Known rows, with every step that occurs:
bira-neda-dapus-rezasib-setu-mogov: [ 4.06 -0.52 -3.65  1.27 -2.26 -2.73  2.67  0.83  0.34  4.09 -0.78  1.54
  1.12  3.53  0.71  0.43 -0.20 -0.80 -2.87 -1.50 -0.96  0.27 -0.44 -2.71
 -0.07  0.78 -1.79  2.81]
nidu-rezasib-dapus-neda-bira: [-2.10  0.84 -0.16  0.32  1.81 -0.16  2.29 -0.74  1.25  0.27  2.56 -2.43
  1.76  1.60 -0.45 -0.53  1.02  0.35 -1.31 -4.10 -0.82  2.13  0.82  2.04
  1.98  1.33  0.11  1.82]
nibe-mogov-setu: [-0.52  0.96  3.89  1.70 -0.76  1.35  0.70 -0.31 -0.63 -3.46  1.11 -0.35
 -5.62 -1.32  2.34  0.65 -0.73  2.20  1.59  2.76 -0.01 -1.26 -1.10  0.05
 -0.72 -2.64  1.23 -0.57]
bira-mogov-setu-rezasib: [-1.99 -0.10  1.74 -2.20  0.60  2.28 -3.48  0.88  2.73  0.30 -1.01  0.87
 -3.83 -3.26  1.56  0.96 -3.68  1.44  1.74  4.91  1.40 -1.55  1.00 -1.03
 -4.08 -1.27  1.08 -1.12]
ladima-nidu-rezasib: [-1.00  1.15  2.57 -1.27  2.69 -2.03  1.36 -0.74 -2.84 -0.42  0.61 -1.17
 -1.05 -2.66  0.75  1.02  1.23 -0.13 -2.38 -1.56  2.83 -2.09  0.36  4.44
  0.44  4.48  0.23  0.29]
nibe-mogov: [-0.92  1.01  3.45  0.94 -0.78  0.42  1.16  0.18 -2.79 -3.62  2.23  0.08
 -2.05 -0.70  0.94  0.86  0.73  3.20  0.00  3.10  1.39 -0.51 -1.72  2.67
 -0.83 -1.30 -0.42 -0.06]
vevak-bomo-ladima-nidu-rezasib-setu-mogov: [ 0.93 -1.35  0.53 -4.16  3.29 -2.03 -2.56  2.02 -0.78  2.03  3.38  6.32
 -1.82  2.06  1.09  2.25  1.36 -4.22 -3.15 -0.65  2.58 -2.29 -3.15  0.10
  0.68  1.73 -0.18  0.61]
teda-neda-bira-mogov-setu-rezasib: [-0.43 -2.69  0.72  0.01 -2.44  2.11 -4.99 -0.34 -0.69 -0.57  1.09  1.32
  1.40 -0.81  0.56 -0.94 -3.14  1.49  1.24  1.30  0.41  1.41 -1.06 -1.24
 -4.27 -1.72  1.01 -0.67]
ninut-dapus-rezasib: [ 0.18  0.14 -0.47  0.12 -2.09 -3.85  0.87 -2.08 -1.37 -2.81 -2.05 -2.37
  0.52 -1.23 -2.40  0.58  2.29  0.00 -0.42  0.00  0.93 -0.67 -1.90  0.90
 -1.23  0.79 -2.57 -0.33]
bomo-ladima-nidu-rezasib-dapus-neda-bira-mogov: [-3.75 -1.09 -0.64 -2.85  5.46  1.21  1.02  1.02 -1.31  3.14  2.16  1.21
  0.93 -0.37  1.23  0.25 -0.47 -0.97 -2.06 -3.81 -0.48  2.62  0.78 -0.34
  0.24  2.58  0.74  0.29]
nidu-rezasib-dapus-neda-teda: [-0.50  1.87  0.21  0.93  2.04 -2.07  3.54 -0.50  1.00  1.59  2.45 -2.44
  2.07  0.89 -0.50  0.09  0.49  0.53 -0.18 -3.70  0.60  2.33  1.67  1.33
  1.89  2.15  0.61  2.12]
dapus-neda: [-0.08 -0.59 -0.20  0.61 -0.93 -1.77  0.08  0.15 -1.54 -1.34  0.55 -1.69
  2.00  0.43 -0.04  1.28  1.68  0.84 -2.06  1.57 -0.59  0.78  2.14  2.52
  2.08 -0.98 -2.29 -2.18]
mogov-setu-rezasib-nidu: [ 1.07  0.71  0.44 -0.86  1.36  2.36 -0.58 -0.95  0.25 -0.11 -1.66  0.40
 -4.20 -1.04 -0.37 -0.04 -0.52 -2.86  4.86  2.08  1.54 -1.71 -0.93  0.32
 -0.33  0.15  1.68 -1.87]
nibe-mogov-setu-rezasib-nidu: [ 0.38  0.61  2.72  0.01  1.47  3.53  0.47 -0.86  0.22 -1.14  1.56 -0.57
 -6.29 -0.42  0.81  0.21 -1.21 -0.16  5.75  2.28  1.18  0.21 -3.19  0.90
 -1.63 -1.21  1.98 -0.62]
setu-rezasib: [-0.93  0.41  0.06 -1.40 -0.36 -0.64 -2.87  0.60 -0.97 -0.59 -0.03  0.98
 -0.08 -0.55 -1.71  1.07  0.56 -0.60  0.80  3.25  1.78 -1.69 -0.89  3.08
 -2.44  0.98 -1.79 -0.97]
teda-neda-dapus: [ 3.64  0.28 -2.22  3.09 -3.44 -3.18  1.57  0.31 -4.85 -1.20 -2.05  0.06
  5.73  0.78 -0.93  0.16  2.94  1.51 -2.61 -2.21 -0.63 -1.10 -1.90 -1.17
  1.48  0.64 -1.55 -0.11]
ninut-dapus-neda-bira-mogov: [-1.91 -1.50  0.79  0.08 -1.86 -1.39 -1.51 -2.30 -0.44 -3.40  0.31 -3.84
  2.77 -1.03 -0.41  0.76  0.82  2.99 -0.96  1.76 -1.15  2.61  0.66  0.33
 -1.97 -2.32 -0.61 -2.70]
teda-neda-dapus-rezasib-setu: [ 4.85 -0.76 -3.10  2.96 -4.50 -2.48  1.62  0.35 -1.55  0.72 -1.35  0.96
  4.24  2.37 -1.27 -2.09  1.93 -1.04 -2.20 -4.71 -0.86  0.39 -2.30 -2.97
  2.80  0.95 -1.22  2.35]
nezer-rezasib-dapus-neda-bira: [-0.16 -0.63 -3.04  0.65  1.04  0.35 -1.24  0.15 -1.76 -0.18  0.75 -0.74
  4.29  2.65 -3.54 -0.29  1.77 -1.20  0.21 -0.85 -1.29  0.54 -1.31  0.68
  2.76 -1.97 -1.93  0.58]
dapus-rezasib-nidu: [ 1.86  1.23  0.01 -0.81  0.84  1.96  3.33 -0.86 -2.22  0.28 -1.03  0.39
 -0.05 -0.51 -2.13 -1.49  1.80 -1.86  1.02 -0.58  3.39  0.83  0.06  2.64
  2.64  1.63 -1.20  0.83]
ladima-nidu: [ 0.05  0.04  2.05 -0.77  0.82 -1.82 -0.01 -0.30 -4.44 -2.08 -1.24  0.15
  0.23 -2.78  0.32  1.08  2.12  0.11 -1.98  1.48  1.48 -2.76  0.56  3.66
  0.72  2.44 -0.72 -2.03]
neda-bira: [-1.19  0.62  2.28  0.46 -1.63  1.18 -1.62 -0.55 -3.25 -3.46  0.64  1.64
  1.52 -0.50 -1.06 -1.66  2.11  0.89 -1.72  1.85  0.91 -0.44  1.71  2.45
  0.05 -1.39 -0.35 -1.01]
ladima-nidu-rezasib-setu: [ 0.17  0.62  2.57 -1.17  1.42 -1.93  0.89 -0.57 -0.86 -0.82  1.28  0.21
 -2.71 -1.16  1.76 -0.30  0.62 -2.09 -1.83 -2.17  2.42 -2.99 -0.15  2.43
  1.80  4.13  2.16  0.85]
rezasib-dapus-neda-teda: [ 0.82  0.48 -0.62  1.57  0.05 -1.70  2.29 -0.18 -0.49  0.28  0.39 -1.08
  3.75  1.26 -1.05  0.10  1.20  0.65  0.38 -0.72 -0.98  1.98  2.02  0.21
  2.22 -0.11 -0.27 -0.29]
nidu-rezasib-setu-mogov: [-0.53  0.31  2.92 -0.97 -0.24 -1.91 -0.36  0.16  1.71  1.23  2.31  2.04
 -5.21  0.24  2.66  0.60 -0.70 -1.02 -1.24  0.01  2.48 -2.18 -0.94 -0.62
 -0.17  1.86  1.55  1.70]

Rows:
[-0.96 -0.62 -1.07  0.92 -0.19  0.38  1.00 -0.47 -0.17 -1.23  0.59 -1.12
  3.36  1.94 -1.09 -0.62  1.86  0.44 -0.76 -1.20 -2.79  1.77  0.97  1.13
  2.52 -1.19 -0.80 -0.60]  rezasib-dapus-neda-bira
[ 0.82 -1.04  2.23 -0.44 -2.60 -1.62 -2.26  0.55  0.41 -0.21  0.33  3.88
 -4.42  0.40  2.68  0.49 -0.21 -1.05 -0.68  3.42  1.07 -3.11 -0.95 -1.85
  0.00 -0.51  0.88 -0.77]  rezasib-setu-mogov
[-0.18  1.80  1.86 -0.54 -0.22 -1.17  1.18  0.06  0.85 -1.46  1.97  1.10
 -2.76  0.28  1.30 -1.03  0.15 -1.53 -1.73 -1.19  2.85 -2.57  0.16  0.88
  1.72  1.92  2.15  1.83]  nidu-rezasib-setu
[-1.99 -1.12 -0.54 -1.64  1.47  1.89 -1.89  0.88  4.96  1.90 -0.75 -1.28
 -2.06 -1.18  1.46  1.48 -3.87  1.13  2.33  2.44 -1.49  0.57  0.70 -2.06
 -2.17 -1.35  0.66 -1.01]  bira-mogov-setu-rezasib-dapus-neda
[-1.44  0.69  2.61 -0.92 -0.03  1.86 -1.15  0.72  0.94 -1.60 -1.84  0.95
 -3.62 -3.86  2.82  0.68 -2.87  2.61 -0.33  4.74  1.36 -2.37  2.46 -1.54
 -1.74 -2.06  1.54 -1.43]  bira-mogov-setu
[ 3.42  2.71 -1.62  1.07  0.53  1.05  4.91 -0.21 -1.88  1.75 -3.25 -0.59
  2.31  0.16 -2.95 -1.80  3.90 -0.78 -0.24 -3.21  0.98  0.98  0.13 -0.05
  3.84  1.51 -1.29  1.77]  neda-dapus-rezasib-nidu
[-0.97 -0.56  0.56 -0.72  1.32  1.78 -1.96  0.55  4.35  2.90  0.15 -0.94
 -0.83 -1.28  0.85  0.45 -4.19  1.50  3.50  2.10 -0.69  2.38  2.32 -2.51
 -2.94 -1.58  1.74 -0.39]  bira-mogov-setu-rezasib-dapus-neda-teda
[ 1.09 -1.63  0.27  1.73 -3.81 -0.76 -1.87 -0.97 -5.45 -3.39  1.18  1.39
  4.65  0.66 -0.80 -1.41  1.41  1.08 -1.73 -0.31  0.56  0.49 -1.09  1.41
 -0.21 -0.75 -0.64 -0.71]  teda-neda-bira
[-3.30 -1.16 -0.41 -2.25  5.48  1.91  0.73  0.67  0.32  3.28  1.11  0.83
 -2.04 -0.69  2.38  0.16 -1.64 -1.68 -0.74 -3.93 -1.67  2.11  1.06 -2.46
  0.24  1.44  2.08 -0.13]  bomo-ladima-nidu-rezasib-dapus-neda-bira-mogov-setu
[ 2.96  1.67 -1.51  1.71 -2.41 -0.77  2.22  0.88  1.06  0.89 -2.03  1.04
  1.06  1.33 -1.63 -2.43  2.65 -1.36 -2.28 -2.88 -0.70 -0.49  0.41 -2.29
  3.46  0.33 -1.01  2.43]  neda-dapus-rezasib-setu
[ 2.97  1.88 -3.70  1.90 -1.20 -2.71  4.20  0.74 -3.76 -0.34 -1.93 -0.14
  4.57  1.80 -0.19  1.29  1.53  1.26 -3.65 -0.20 -0.38 -1.64  0.85  0.57
  0.33  0.66 -1.56  0.46]  bira-neda-dapus
[ 1.83  2.22 -1.46  1.68 -1.22 -1.02  2.58  0.65 -0.79  1.20 -2.85 -0.50
  2.57 -0.04 -2.66 -1.01  3.38  0.50 -2.57 -2.22 -0.48  0.24  0.90 -0.38
  2.26  0.80 -2.96  1.88]  neda-dapus-rezasib
[-0.40  0.19  0.67 -0.42 -0.26  0.19 -3.00  0.01  1.14 -0.70 -1.41  0.65
 -3.78 -1.28  0.07  0.68 -1.07 -1.36  2.25  2.94  0.12 -2.52 -0.09  0.07
 -2.00 -0.75  0.14 -1.66]  mogov-setu-rezasib
[ 4.25  0.85 -4.54  1.66 -2.23 -2.05  4.10  0.82 -0.55  1.57 -1.10  0.75
  3.20  3.57 -0.45 -0.97  0.68 -1.23 -3.19 -2.82 -0.51 -0.14  0.58 -1.25
  1.62  0.93 -1.29  2.83]  bira-neda-dapus-rezasib-setu
[-0.30 -0.81 -1.78  0.18  0.81 -0.03 -1.16  0.03  3.58  1.07 -1.10 -1.52
 -1.93  0.97 -0.08  1.03 -1.20 -1.89  2.99  0.28 -2.92 -0.35 -0.63 -1.14
 -0.14 -0.70 -0.33 -1.41]  mogov-setu-rezasib-dapus-neda
[ 5.28  0.10 -3.27  2.46 -1.82 -0.76  4.15 -0.58 -4.20  1.30 -1.99 -0.51
  5.35  1.32 -2.47 -1.54  3.01 -0.61 -0.30 -4.97  0.74  1.68 -2.51 -0.95
  3.12  2.00 -1.58  1.65]  teda-neda-dapus-rezasib-nidu
[-2.95  0.35  0.93 -0.32  2.49  2.09  1.44 -0.48  4.35  1.32  1.92 -2.57
 -1.16 -0.25  1.81 -0.48 -2.31  1.54 -0.19 -2.86 -1.23  2.43  1.93 -1.03
  0.40 -0.53  2.15  1.61]  nidu-rezasib-dapus-neda-bira-mogov-setu
[ 0.55 -0.32 -0.72  0.83  0.51 -0.31 -1.28 -0.34  3.13  2.02 -0.19 -1.16
 -0.86  0.75 -0.80  0.13 -1.46 -1.42  4.09  0.06 -2.15  1.39  0.92 -1.64
 -0.66 -0.76  0.77 -0.91]  mogov-setu-rezasib-dapus-neda-teda
[-1.17  0.56 -1.47 -1.52  0.80 -0.59 -0.81  0.72  0.52 -0.10 -0.90  0.93
  0.64  0.38 -1.84  0.88  0.35 -0.97  1.86  1.33  0.30 -2.06 -2.32  1.65
 -1.74  1.58 -1.14  0.02]  setu-rezasib-dapus
[ 0.05 -2.01  1.47  1.01 -3.04  1.81 -2.86 -0.55 -2.22 -2.31  0.36  1.26
  1.44 -1.31  1.60 -1.28 -2.33  2.55 -0.61  0.88  0.42  0.77  0.19 -1.69
 -2.11 -2.40  1.48 -0.82]  teda-neda-bira-mogov-setu
[-2.46 -2.07  1.16 -0.71 -0.06  3.09 -4.56 -0.06  2.98  1.03  1.82 -1.47
 -0.18 -0.48  0.56 -0.23 -2.56  1.45  0.96  2.38 -1.86  3.78  2.98  0.05
 -2.22 -3.13  0.16 -1.68]  dapus-neda-bira-mogov-setu-rezasib
[-1.92 -1.00  0.12  0.33  0.63  2.70  0.16 -0.11  2.99 -0.37  0.02 -1.45
  0.29  0.07  1.32 -0.71 -1.58  1.59  0.45  0.10 -3.11  1.90  2.21 -2.11
  0.86 -2.87  1.16 -0.77]  rezasib-dapus-neda-bira-mogov-setu
[-0.57  0.30 -0.77 -0.46  0.62  0.31 -1.15  0.11  2.67 -0.15 -2.07  0.59
 -3.27 -0.34 -0.26  0.57 -1.12 -1.83  3.24  1.27 -1.17 -2.99 -1.58 -1.22
 -1.35 -0.06  0.70 -0.69]  mogov-setu-rezasib-dapus
[-2.24  0.21  0.57 -2.19  1.48  2.34 -1.78  0.98  4.00  0.69 -1.66  0.82
 -3.23 -2.33  1.40  0.91 -3.91  1.14  2.59  3.40  0.37 -1.82 -0.22 -2.25
 -3.57 -0.69  1.64 -0.25]  bira-mogov-setu-rezasib-dapus
[-2.89 -1.60 -1.12 -1.85  1.05  2.13 -2.82  0.61  2.92  1.70  1.63 -1.00
  2.56  0.95 -1.22  0.18 -1.59  1.04  1.52  1.00 -1.35  3.05  0.10  0.99
 -2.24 -0.62 -0.73  0.01]  setu-rezasib-dapus-neda-bira-mogov
[-1.09 -1.20 -0.95  0.43  0.28  1.60 -2.62 -0.64  3.47  0.72  0.11 -1.11
 -1.12  1.46 -0.67 -0.49 -0.89 -1.64  2.95 -0.47 -3.72  1.11  0.00 -0.96
 -0.41 -1.71  0.36 -1.17]  mogov-setu-rezasib-dapus-neda-bira
